Each row comes from the steps of one path. Every step used is in the known rows, and no mark comes twice. Write the path behind each row, first mark first.
Known rows:
telir-povup: [ 0.82 -0.38  0.73  0.09 -0.18  2.08 -4.76 -0.36  3.20 -0.30  5.09  1.83
 -0.37 -1.79  2.09 -1.53 -1.46 -2.52 -1.76]
vamam-telir-kubo-povup: [ 3.97  1.44 -5.41  1.23  2.24  3.38  0.73  0.44  7.38 -1.83 -0.99  1.81
 -1.19  2.00  1.51 -3.31 -0.18  0.11 -0.40]
sonadir-kubo-telir: [-2.86 -0.09 -1.53 -0.57 -1.31  0.24  0.22 -0.84 -6.75 -1.84  0.66  3.66
 -0.82  1.10  1.73 -0.34  2.68  0.29  0.49]
telir-povup-kubo-tefalal-sonadir: [-2.35  2.30  1.68  0.99  0.93 -0.52  0.11  3.16 -1.25  2.12 -1.01  0.58
  2.29 -2.13  1.80  1.88 -1.31  0.60 -0.97]
kubo-tefalal: [-0.74  3.10  2.03  1.77  2.63  1.52 -0.31 -0.21 -3.74  2.05  1.23  1.94
 -0.87  1.75  0.81 -0.33  1.54  0.39  1.18]
povup-telir-kubo-tefalal-sonadir: [-0.59  3.13 -1.13  2.83  5.45 -4.55 -0.13  0.40 -4.76  1.08  1.42 -0.45
  0.49  3.14  1.03 -1.47 -0.09 -1.69  1.49]
vamam-telir-povup: [ 3.36  0.21 -0.82  0.48  1.45  2.82 -2.92  1.57  7.54 -2.95  3.13  1.10
  0.33 -1.25  1.32 -1.59  0.99 -4.69 -2.29]
vamam-telir-kubo: [ 1.12  2.12 -3.93  1.79  5.02  1.74 -0.01 -0.17  2.85 -2.70  2.86  0.25
 -0.93  2.98  0.95 -3.27  1.94  0.70 -0.20]
tefalal-vamam-telir-povup-kubo-sonadir: [ 1.81 -0.46 -0.10  0.85  4.30  4.26 -0.49  5.45  3.64 -0.69 -3.45  1.45
  3.37 -2.28  2.22  1.81  4.72 -2.57 -2.42]
vamam-telir: [ 4.24  0.85 -1.76  1.33  3.77  2.98 -1.07  1.05  1.85 -1.23  2.67  2.29
  0.67  1.02  0.10 -2.05  2.57 -3.27 -0.32]
povup-telir: [ 4.35 -0.12 -1.20  1.04  1.86 -1.54 -4.53 -0.52 -2.80  2.22  5.37  1.80
  1.86  0.49  1.30 -3.33  0.27 -7.05 -1.83]
povup-telir-kubo-sonadir: [-0.67 -0.43 -2.49  2.33  3.44 -1.08 -2.63  2.25  0.06  1.80  3.40  0.50
  0.52  1.91  1.41 -3.47  0.70 -3.21 -0.71]
telir-povup-kubo: [-0.45  0.12 -0.38 -0.43 -1.41  0.92 -3.25  0.61  2.02  2.00  3.09  0.80
  2.08 -3.49  2.90 -0.83 -2.26 -0.56 -4.19]
povup-kubo: [ 1.11  1.01 -1.47  0.59  1.24  1.06 -1.67  0.51 -3.99  3.54  2.18  2.28
  2.75 -0.51  1.94 -1.29 -1.20  0.78 -2.43]
tefalal-sonadir-kubo: [ 1.00  1.22 -0.92  0.34  0.67  1.58 -3.41  0.83 -5.93 -2.29  5.09  4.16
  1.83  1.95  0.29  0.32  2.45 -1.24  1.96]
tefalal-vamam: [ 3.75  0.52  0.88  1.09  6.85  3.41 -3.63 -1.50 -6.25  0.56  2.55  3.56
  1.12  1.46  1.92 -0.12  3.17  0.73  1.11]
sonadir-kubo-povup-telir: [ 7.17 -0.04 -3.01 -0.98 -6.52  0.64 -4.70 -0.23  0.29 -1.28  2.99  4.27
  1.84  0.65  2.04 -2.06 -0.26 -6.84 -2.56]
povup-kubo-sonadir: [-2.09 -0.84 -0.70  1.50  1.20  2.74 -0.40  4.45 -2.61  4.35  0.07  2.97
  2.50 -1.13  1.12 -0.55  1.33  0.36 -1.07]
vamam-telir-kubo-tefalal-sonadir: [-0.86  4.65 -1.51  3.18  7.87  0.02  2.93  1.96  0.10 -1.77 -1.03 -0.20
 -0.86  4.07  0.18 -0.41  2.89  1.68  2.93]

Write each row's path:
[-2.63  2.55  2.05  0.18 -1.88  0.14 -0.50  1.56  0.48  2.58 -0.42  0.13
  1.00 -2.26  2.76  1.28 -1.87  0.84 -2.85]  telir-povup-kubo-tefalal
[ 5.52  2.21 -3.89  1.46  6.20  4.50  0.06 -0.76  3.83 -2.44 -2.59  2.30
 -0.44  2.75  2.08 -1.48  2.74  2.37  0.69]  tefalal-vamam-telir-kubo-povup
[-2.20  3.68  0.99  0.15 -2.91  1.63 -1.40 -0.72 -6.72 -1.81  2.20  2.28
 -0.46  1.78  1.48  1.19  2.87  0.80  1.01]  sonadir-kubo-tefalal
[-0.40  2.72  2.13  2.46  5.11  0.81  0.25  1.67 -5.29  2.20  0.83  2.49
  0.42  2.03 -0.11  0.63  1.94  0.62  3.31]  kubo-tefalal-sonadir
[ 2.33  4.66  1.04  0.54  2.42  3.17  0.21  0.07 -6.09 -5.21 -1.85  2.26
  0.66  3.65  1.29  3.08  7.91  0.46  1.50]  sonadir-kubo-tefalal-vamam-telir
[ 8.26 -0.86 -2.24  0.52 -1.17  0.67 -3.57  0.01  2.52  3.01  2.52  3.56
  1.66 -0.08  1.78 -3.72 -1.49 -6.30 -2.06]  kubo-povup-telir
[-4.62  0.07 -1.88  2.44  4.08  2.25 -1.03  2.07 -0.34  1.25  2.44  1.68
 -1.30  1.96  1.29 -2.50  1.40  2.42  1.34]  telir-kubo-sonadir
[-0.12  3.25  0.21  0.58 -0.47  0.60  1.57  3.13  4.47 -0.12 -2.24 -0.64
  1.22 -1.65  1.86  0.99  0.72 -2.28 -3.33]  vamam-telir-povup-kubo-tefalal
[ 1.17  0.89 -3.66  0.99  0.59  2.84 -1.11 -1.10  3.29  1.18  1.14  2.52
 -1.67  1.97  2.33 -3.14 -2.21  2.73  0.25]  telir-kubo-povup
[ 3.50  2.79 -2.56  1.96  8.83  2.82 -0.63 -1.08 -1.06 -3.10  0.65  0.86
 -0.20  3.73  1.72 -1.27  4.16  1.93  0.74]  tefalal-vamam-telir-kubo
[-0.67  2.91  3.08  0.42  1.74  0.92 -0.59  0.60 -3.62  1.95 -2.38  0.47
  1.77 -1.51  3.44  3.02  0.82  2.69 -1.71]  telir-povup-kubo-tefalal-vamam
[ 7.45 -0.31 -3.26 -0.27 -3.55  0.29 -4.18  1.48 -1.30 -0.76  1.78  4.78
  3.09  0.40  1.10 -1.16  0.62 -6.57 -0.47]  tefalal-sonadir-kubo-povup-telir
[-3.49 -1.46  0.23  0.62 -1.22  2.75 -2.09  4.65  3.05  2.98  0.61  1.69
  2.10 -3.81  2.12 -0.07 -0.44 -1.70 -2.94]  telir-povup-kubo-sonadir
[ 4.47  0.94 -0.60  0.00  3.39  2.64 -1.48  1.37  1.81 -1.49 -0.89  0.80
  3.09 -2.10  2.78  1.18  2.80 -1.54 -3.43]  tefalal-vamam-telir-povup-kubo
[-3.06 -0.49 -0.46 -1.39 -4.50 -0.56 -1.50 -0.62 -0.89 -4.04  1.32  2.72
 -1.27 -1.09  2.67  0.25  0.47 -1.56 -1.25]  sonadir-kubo-telir-povup
[ 2.22  0.53 -2.07 -0.14 -0.31  1.80 -1.33  2.54  6.40 -0.82  0.97  0.18
  2.34 -2.73  2.11 -0.72 -0.54 -3.40 -4.42]  vamam-telir-povup-kubo
